Each row was made from one walk, in order. Every step used is in the known rows, and no mark comes twice. Write each row's walk.
Known rows:
pesa -> zimi: [-49.0  -5.0 -19.5 -20.4  12.0 -17.9  15.4  24.1   5.9  -0.2   3.1 -29.0
  -7.8  -8.0  30.9  13.3  25.0   5.0  18.5  -7.5   8.1  22.8  -0.2 -20.6
  18.5   5.9  -8.7]
vanavef -> pesa -> tigut -> tasig -> vomu: [-50.4  25.9  -7.4 -16.0   0.5  17.3  -5.3  47.9   6.9 -12.2 -27.3 -31.0
 -25.8   3.7   3.5  53.7  42.5 -33.1   1.3 -35.4 -11.5  19.4 -13.0  -3.7
 -23.7 -40.7 -10.7]
vanavef -> pesa -> tigut -> tasig: [-46.1  24.5 -10.4 -16.2   3.9  18.3  -2.7  41.9   6.4 -34.0 -19.9 -43.0
 -23.1   4.3  10.2  36.6  30.3  -9.3  -1.0 -25.5 -10.4  22.9 -19.0   0.0
  -5.7 -35.0 -17.1]
vanavef -> pesa -> tigut: [-49.7  16.5  -8.0 -11.2   7.6  11.5  -5.4  43.1 -12.0 -29.3 -10.1 -36.4
 -32.5  -2.1  22.8  31.6   7.8  -0.4  -9.0 -20.2   0.2  16.7 -33.5  -2.5
  -2.9 -18.0 -21.5]
barifor -> pesa: [-39.2  15.7 -14.0 -20.2  25.0 -12.4  21.8  26.9  18.0 -10.9  10.9 -17.4
  -4.9  -5.3  14.0  13.7  14.4  17.2 -11.5  10.8   0.5   1.4 -30.5  -9.6
 -10.4  22.0   8.1]
barifor -> pesa -> busa -> tasig -> tigut: [-51.9  32.1  -9.5 -19.2  59.4  18.4  23.3  47.8  23.4 -34.7 -51.4 -16.2
 -21.0 -12.9  -6.1  29.3  32.9   6.5 -10.4  36.4  11.2  -7.1 -32.4 -13.1
 -15.7  45.6 -18.5]
busa -> tasig -> tigut -> pesa -> barifor: [-43.2  26.3 -22.0 -17.9  17.8  12.6  22.3  28.4 -11.1 -29.0 -61.0 -29.3
 -24.2   8.3 -22.8   7.5  41.1  -6.2  21.0   7.4  40.7 -14.4 -61.7 -14.2
   3.0  28.6 -11.4]
zimi -> pesa: [-56.2 -15.4  -5.1 -10.1   6.7 -26.6  33.5  19.8  -8.6  -6.8   6.7 -30.1
  -4.8   9.5   1.7  16.0   4.5   9.1  -0.5  -9.5   4.3   9.7 -26.4 -13.6
   3.4   2.7 -12.3]
vanavef -> pesa: [-30.7   2.3  -9.0 -11.2  16.7 -18.2   1.5  33.2 -24.1   1.2   0.9 -43.1
 -22.3   9.8  21.8  31.6  11.8   3.3 -11.0 -12.7   2.5  17.9 -27.9 -13.0
   1.8 -16.5  -6.7]
kavi -> pesa -> rigena: [-38.7   9.0 -12.1  21.6  36.9 -25.5   9.7  24.4 -15.7   7.4  12.8  -9.2
  -6.7   1.1  19.2  39.8  23.4  16.0   1.4 -16.8  12.5  18.7   4.7 -11.0
 -10.1 -17.7  -3.8]
tigut -> tasig: [-40.0  20.9  -9.8 -14.8   5.5  -6.3   9.6  24.2  22.8  -3.0  -2.5 -37.1
  -4.9   8.8  -6.5  18.7  32.7   3.1   6.4  -4.7  -0.7  22.1  -8.0 -17.4
  -1.9 -21.3  -4.1]
tasig -> vomu -> pesa -> vanavef: [-51.8  36.3   4.5  -8.5   6.2  -7.9  13.1  45.7   2.4 -13.8 -19.4 -14.9
 -17.1 -10.8   0.7  56.0  14.5 -19.5  -0.6 -36.3   0.5  18.3 -11.7 -30.4
 -38.9  -6.0  23.5]
zimi -> pesa -> tigut -> tasig: [-68.8   9.3  -7.5 -13.6  -7.3  10.4  30.1  27.9  24.9 -41.9 -10.3 -29.1
  -5.5   6.3  -7.3  20.9  22.5  -4.9   6.5 -23.6 -10.4  13.7 -16.9   0.7
  -3.1 -18.0 -20.6]
busa -> tasig: [-42.8  16.6  -5.7 -11.5  12.9  -2.7   1.0  37.9  11.2  -1.1 -28.6 -32.6
 -17.1  -5.2  -1.7  24.8  24.6  -6.2   7.5   7.3  12.6  -3.1 -25.2 -24.4
  -2.5   6.1   2.3]
barifor -> pesa -> busa: [-46.0  18.9  -8.1 -14.0  64.1  -2.6  24.6  42.0  12.8 -17.9  -4.3 -13.9
  -7.0 -13.5  13.6  14.2  16.5  26.8 -22.1  16.2   9.3  10.9 -20.7 -14.4
 -16.8  33.0  -9.6]
kavi -> pesa: [-37.3  11.4 -13.8  -0.9  10.2 -17.6   6.8  21.5 -21.9  -3.4  -2.1 -25.6
  -5.6  10.2  21.7  34.5   9.1  13.7   2.8  -5.0   5.1  23.8 -22.0 -21.4
  -8.4 -17.4   1.0]
tasig -> vomu: [-48.9  10.5  -3.5 -10.1   4.4 -15.3   5.3  28.7   3.2  22.1  -2.2 -18.5
 -17.3  -1.3  -3.0  32.0  24.6 -10.9   2.4  -7.9  10.2   6.5 -13.5 -25.7
 -14.6  -3.0   1.1]
busa -> pesa -> zimi: [-39.7 -11.6 -22.5 -28.8  12.4 -32.9   0.9  32.6  -7.9  12.4   8.9 -39.1
  -9.1  -4.1  27.5  18.1  38.5  -8.9  21.4   1.6  13.7  47.6 -13.9 -27.7
  21.2   3.5  -2.0]
tasig -> tigut -> pesa -> rigena: [-39.5  16.6 -16.2  10.1  37.9  -0.6  14.7  16.2  -3.5   0.5   7.8  -7.7
 -26.5 -10.6 -22.2  16.6  38.6   7.2   1.8 -11.3  19.9   3.5 -30.5   5.5
  -0.6  -4.5 -20.7]
zimi -> pesa -> vanavef: [-64.6  -9.8  12.2  -8.5  10.0  -7.5  29.6  29.0  -2.7 -23.0 -13.6 -27.0
 -14.3   2.0  -6.2  19.4   4.9  -1.2  -3.9 -34.9  -3.1  14.0 -19.9 -13.6
  -3.6   1.4  -5.3]
tigut -> tasig -> busa -> pesa: [-32.4   9.4  -2.5 -13.8  27.7 -10.1  -4.1  33.2 -11.6   2.4 -12.2 -50.3
 -22.2  13.6 -18.0  25.7  48.0 -25.6  10.5   0.8   2.2  50.9 -16.3 -33.4
 -17.3  -6.2   1.3]
vomu -> tasig: [-38.2  11.3   2.7 -17.7  12.2 -23.5  23.7  27.3  -0.1 -23.5  -7.0 -30.9
 -16.0   6.0   1.8  20.8   6.8   8.0   8.8   2.6  13.2   4.4 -21.1 -18.1
 -19.0  -0.8 -13.8]
vomu -> tasig -> busa -> pesa -> zimi: [-37.2 -15.3  -0.7 -28.5  39.5 -32.7  19.7  40.7 -29.0 -18.0 -17.6 -42.6
 -27.3   3.6  15.4  24.8  35.9 -29.0  35.8  -0.4  15.0  46.5  -7.6 -29.5
 -17.6  17.8  -8.9]
vomu -> tasig -> tigut -> pesa: [-33.8  18.0  -5.9 -19.1  15.1  -5.0  30.9  18.1 -12.3 -33.9 -17.2 -25.9
 -26.9   3.2 -24.9  18.3  18.6  -0.8  12.1   3.3  15.9  -0.3 -55.8  -2.1
 -17.0  -6.1 -20.9]
zimi -> pesa -> busa: [-63.6 -10.0  -0.5  -3.6  44.4 -16.9  38.0  35.2 -13.4 -16.0  -8.8 -27.8
  -4.6   2.1   2.0  18.9   6.3  20.1 -11.2  -1.9  12.4  18.8 -15.9 -19.8
  -4.1  15.1 -28.3]
tigut -> tasig -> busa -> pesa -> vanavef: [-37.5  15.3  16.1 -13.4  30.2   8.2  -9.0  42.5  -7.7  -8.1 -34.9 -46.3
 -31.4   7.5 -26.7  28.6  49.6 -36.1   8.4 -26.8  -5.5  60.0 -10.2 -32.7
 -24.0  -9.9   8.3]

Write each row's walk:
[-56.0  35.0  -6.9 -15.5  34.3  37.1  17.5  36.9  29.5 -52.8 -19.0 -20.3
 -22.9  -3.9  -4.3  20.2  33.0 -11.8  -1.7  -3.6 -16.9  14.7 -16.0  -2.2
 -36.7  16.4  -6.0] => barifor -> pesa -> tigut -> tasig -> busa
[-44.9  19.6   0.5  -1.9  61.8  13.5   3.2  57.5  -4.5  16.4 -54.1 -15.3
 -23.6 -19.6 -13.3  32.1  52.3 -22.6   1.9  -7.9  22.1   2.3 -31.4 -25.0
 -27.4  11.3   2.2] => tigut -> pesa -> busa -> tasig -> vomu
[-53.1  50.4 -12.6  -9.6  41.7   7.9  23.7  52.1   1.1 -44.1 -51.5 -23.6
 -22.3 -10.1 -11.2  51.4  16.9   1.0   0.4  24.6  15.8   6.7 -27.2 -30.3
 -18.6  21.7 -15.6] => vomu -> pesa -> busa -> tasig -> tigut
[-49.0  15.1  11.8 -17.5  26.7   2.4   5.6  48.0 -20.3 -50.9 -24.0 -35.4
 -43.8  -0.2  -4.6  28.5  19.9 -24.7  19.0   2.3  12.3  32.9 -32.9 -20.9
 -37.8   7.5 -20.1] => vomu -> tasig -> busa -> pesa -> tigut
[-55.7  23.5   2.2  -6.2  47.8   6.6   0.5  58.0   6.0  13.2 -54.6 -18.3
 -21.7 -12.1  -4.9  42.8  40.7 -18.1  -0.7   5.6  19.7  -2.1  -5.7 -35.4
 -25.3  17.6  -4.7] => pesa -> busa -> tasig -> vomu
[-37.4  -4.9 -23.7 -18.2  25.2  -9.9  15.7  23.0  -6.4   2.9   2.9 -24.5
  -9.7 -13.5  23.2   6.3  36.4   0.7  20.1 -18.4  10.3  21.7 -24.6  -8.2
  14.6   1.3  -1.4] => tigut -> pesa -> zimi
[-44.7  22.9 -11.2  -4.2  49.5  16.8  17.3  27.4 -15.6 -17.3 -23.5 -21.5
 -26.9 -10.1 -20.6  13.3  27.2  16.0  -7.9   6.5  19.9  18.6 -44.9 -10.9
  -5.8   6.4 -32.9] => tasig -> tigut -> pesa -> busa
[-48.1  18.2  -1.1 -12.2  11.5  -3.9  -1.5  43.8  12.4  19.3 -35.8 -20.2
 -20.4  -3.3  -8.7  39.1  38.2 -29.9  12.6  -2.4  12.5  -7.3 -16.0 -30.7
 -17.4   6.7   9.2] => busa -> tasig -> vomu
[-44.2  20.3  -7.9 -14.4   0.8  -7.3   8.6  28.5  22.8  19.0  -9.7 -26.5
  -9.1   6.9 -14.4  37.6  45.5 -21.7  10.5 -13.3   1.3  16.0  -0.2 -24.2
 -16.9 -23.7   5.4] => tigut -> tasig -> vomu
[-52.6  15.7 -23.9 -19.1   8.6 -28.2  25.8  39.0   4.4  -2.0  -0.6 -14.5
  -2.2  -9.7  31.2  49.9  26.6 -18.5  23.2 -15.7   5.1  22.7   4.0 -29.6
 -13.6   4.5  14.2] => tasig -> vomu -> pesa -> zimi
[-51.8  37.0 -14.7  -3.6  -2.3  18.1   1.7  27.4   8.9 -38.6 -22.7 -27.5
  -6.9   5.1  11.6  39.1  26.9   0.9  10.9 -18.0  -9.7  30.6 -14.2  -4.9
 -14.4 -39.9  -7.8] => kavi -> pesa -> tigut -> tasig
[-34.8   5.9  -0.2   7.8  53.1 -18.9  -1.9  36.1  -3.7  15.6   4.4 -33.1
 -21.7   6.3 -23.0  31.3  62.0 -23.6   9.8 -13.0   9.1  48.0   6.5 -22.7
 -21.1  -7.9  -2.5] => tigut -> tasig -> busa -> pesa -> rigena
[-42.6  15.7   1.0  -5.4  26.8   6.5   9.2  25.2   1.2  -9.1 -15.0 -40.3
 -22.0  11.3 -14.8  22.1  35.7 -13.5   9.3  -7.2  -3.7  26.2  -0.8 -25.3
 -20.1  -6.5  -5.9] => tigut -> tasig -> busa
[-56.6  35.1 -10.1 -14.8  -5.5  22.3   0.8  31.0  33.0 -34.7 -14.4 -30.1
 -13.7  -4.8  -7.0  22.1  29.9   0.2   8.2 -11.5  -4.3  20.0 -14.0  -7.8
  -7.0 -24.4 -17.2] => pesa -> tigut -> tasig
[-62.4 -12.6 -14.2 -15.6   5.7 -32.3  50.4  20.8 -18.9 -21.3 -12.9 -32.4
   3.2  25.3   4.9   4.4   7.7  17.1   5.7  -8.1  29.7  -0.4 -30.1 -20.3
   9.8  25.8 -16.1] => zimi -> pesa -> barifor
[-37.7   5.5 -17.6 -16.3  15.9 -25.1  14.3  33.1 -34.3 -11.8 -20.0 -46.5
 -14.7  24.3  24.3  19.0  12.5  11.0  -2.3 -14.9  30.8  11.5 -32.7 -19.6
   5.7   9.5 -14.1] => vanavef -> pesa -> barifor
[-43.7  27.9 -14.8  12.4  32.5 -32.6  22.4  35.7   5.2  -8.7  26.9  -8.5
  -5.8 -11.3   7.9  40.6  14.4  16.8  -3.5 -11.9  14.3  11.0  -1.4 -17.1
 -17.4   0.0   2.3] => vomu -> pesa -> rigena
[-38.0  14.3  -5.7   0.7  59.7   5.8  11.7  35.7 -14.9  -2.7 -12.6 -24.2
 -17.6 -15.0  -1.3   7.4  25.5  19.9 -10.7  -5.4  19.3  21.3 -35.6 -15.9
 -10.7   3.2 -15.0] => tigut -> pesa -> busa
[-44.9  20.5  -5.9 -10.8  52.1  11.7   4.0  53.2 -21.2 -23.0 -62.1 -40.9
 -37.8   1.8  -2.0  46.1  26.1  -9.3  -7.7  11.1  12.4   7.6 -28.9 -17.5
  -5.1  12.0 -33.4] => vanavef -> pesa -> busa -> tasig -> tigut
[-40.9  12.4   1.0  -6.4  60.6  -1.8  -0.6  63.2 -20.0  -7.2 -51.4 -42.9
 -27.5  -3.6  16.0  41.2  26.5  -5.0 -13.9  -2.5  12.3   9.3 -23.0 -22.4
  -8.4   7.2 -15.2] => vanavef -> pesa -> busa -> tasig
[-59.8  36.0  -7.9 -14.7  -8.3  20.5   1.8  37.4  34.8 -13.1 -21.0 -20.1
 -17.0  -5.4 -10.5  37.2  42.4 -23.4  11.5 -20.1  -2.9  13.0  -6.5 -10.8
 -23.1 -26.2  -8.5] => pesa -> tigut -> tasig -> vomu
[-37.1  12.9 -20.4 -11.3  20.5 -12.3  20.1  23.1 -20.8 -13.7 -15.7 -29.7
  -9.1   8.7   0.1  -5.0  27.0  17.1   7.0  -9.3  39.3   5.7 -50.8 -15.8
   2.4  15.3  -2.8] => tigut -> pesa -> barifor
[-43.6  24.2   1.4  -9.4  14.9  23.4   8.9  20.9  -6.4 -23.7 -27.8 -22.2
 -34.2 -10.5 -27.2  14.1  25.0  -6.6   1.3 -25.1   5.6  14.6 -48.2  -5.4
  -5.6  -5.2 -10.9] => tasig -> tigut -> pesa -> vanavef
[-35.1  -2.2  -7.0  10.7  42.8 -26.6   1.3  37.9 -15.7  14.6  13.8 -25.6
 -23.1   0.8  16.4  34.5  25.7   8.0 -11.8 -25.5  11.0  11.3  -4.2  -4.4
  -2.5 -13.7 -10.8] => vanavef -> pesa -> rigena
[-37.7  12.2  -9.4 -18.9  26.2 -16.8  11.2  34.8 -22.1 -13.0 -32.7 -52.9
 -17.0  29.4 -15.1  14.3  51.8 -19.3  17.7  -0.5  28.6  45.4 -21.2 -37.7
 -12.7  15.4  -2.9] => tigut -> tasig -> busa -> pesa -> barifor
[-46.8  20.0  -9.7 -20.3   0.3   2.2 -13.6  40.4  -0.2 -20.0   1.0 -33.4
 -24.5  -8.8   4.7  21.0  21.2  -2.3   1.8   3.9  11.5  33.0 -40.2 -16.4
   0.0  -7.2 -11.5] => busa -> pesa -> tigut
[-46.8  40.5  -7.9  -4.8  53.4  -5.4  15.7  60.2   3.4 -30.3 -41.9 -27.7
 -10.8 -14.0   7.3  45.5  17.0   5.2  -3.9  10.6  16.8  12.1 -17.7 -34.7
 -25.0  19.5   2.1] => vomu -> pesa -> busa -> tasig
[-34.0  -2.9  14.2   3.5  60.0 -35.6  13.4  42.9 -23.8  -4.8  -0.7 -25.4
 -32.4   2.8 -13.0  32.1  38.0 -18.9  14.7  -3.7  24.1  29.1  -4.2 -22.8
 -38.3   9.0 -11.1] => vomu -> tasig -> busa -> pesa -> rigena
[-37.1  20.1 -17.4 -11.4  12.9   8.1  14.8  13.9 -10.9 -11.8  -5.6 -25.8
 -26.0  -1.2 -20.9  12.8  23.5   4.3   4.2   3.1  12.7   7.0 -54.8  -5.9
   2.4  -4.1 -15.7] => tasig -> tigut -> pesa
[-52.9  38.8 -15.2 -24.4  12.9  24.3  14.9  34.4  52.0 -46.8  -7.9 -17.5
  -6.2  -9.5   4.3  19.1  31.5   3.9  -3.9  -1.8 -13.0   9.4 -24.7   4.5
 -17.8   1.8  -0.7] => barifor -> pesa -> tigut -> tasig
[-73.0  -2.1  -6.7 -11.7  -0.4   4.7  27.6  27.2   3.2 -39.4  -3.1 -22.2
 -15.0  -0.6   1.9  17.7  -0.3   5.5   0.4 -14.6   1.2   5.6 -30.8  -1.3
   1.6   1.6 -25.2] => zimi -> pesa -> tigut
[-38.9   5.6  -1.3  -5.3  54.8 -10.1   4.9  48.2 -30.8  -5.0 -16.2 -40.9
 -23.0   0.9  19.6  31.5  13.4  13.5 -22.5  -7.0  10.8  27.7 -16.9 -17.7
  -5.9  -2.8 -22.8] => vanavef -> pesa -> busa
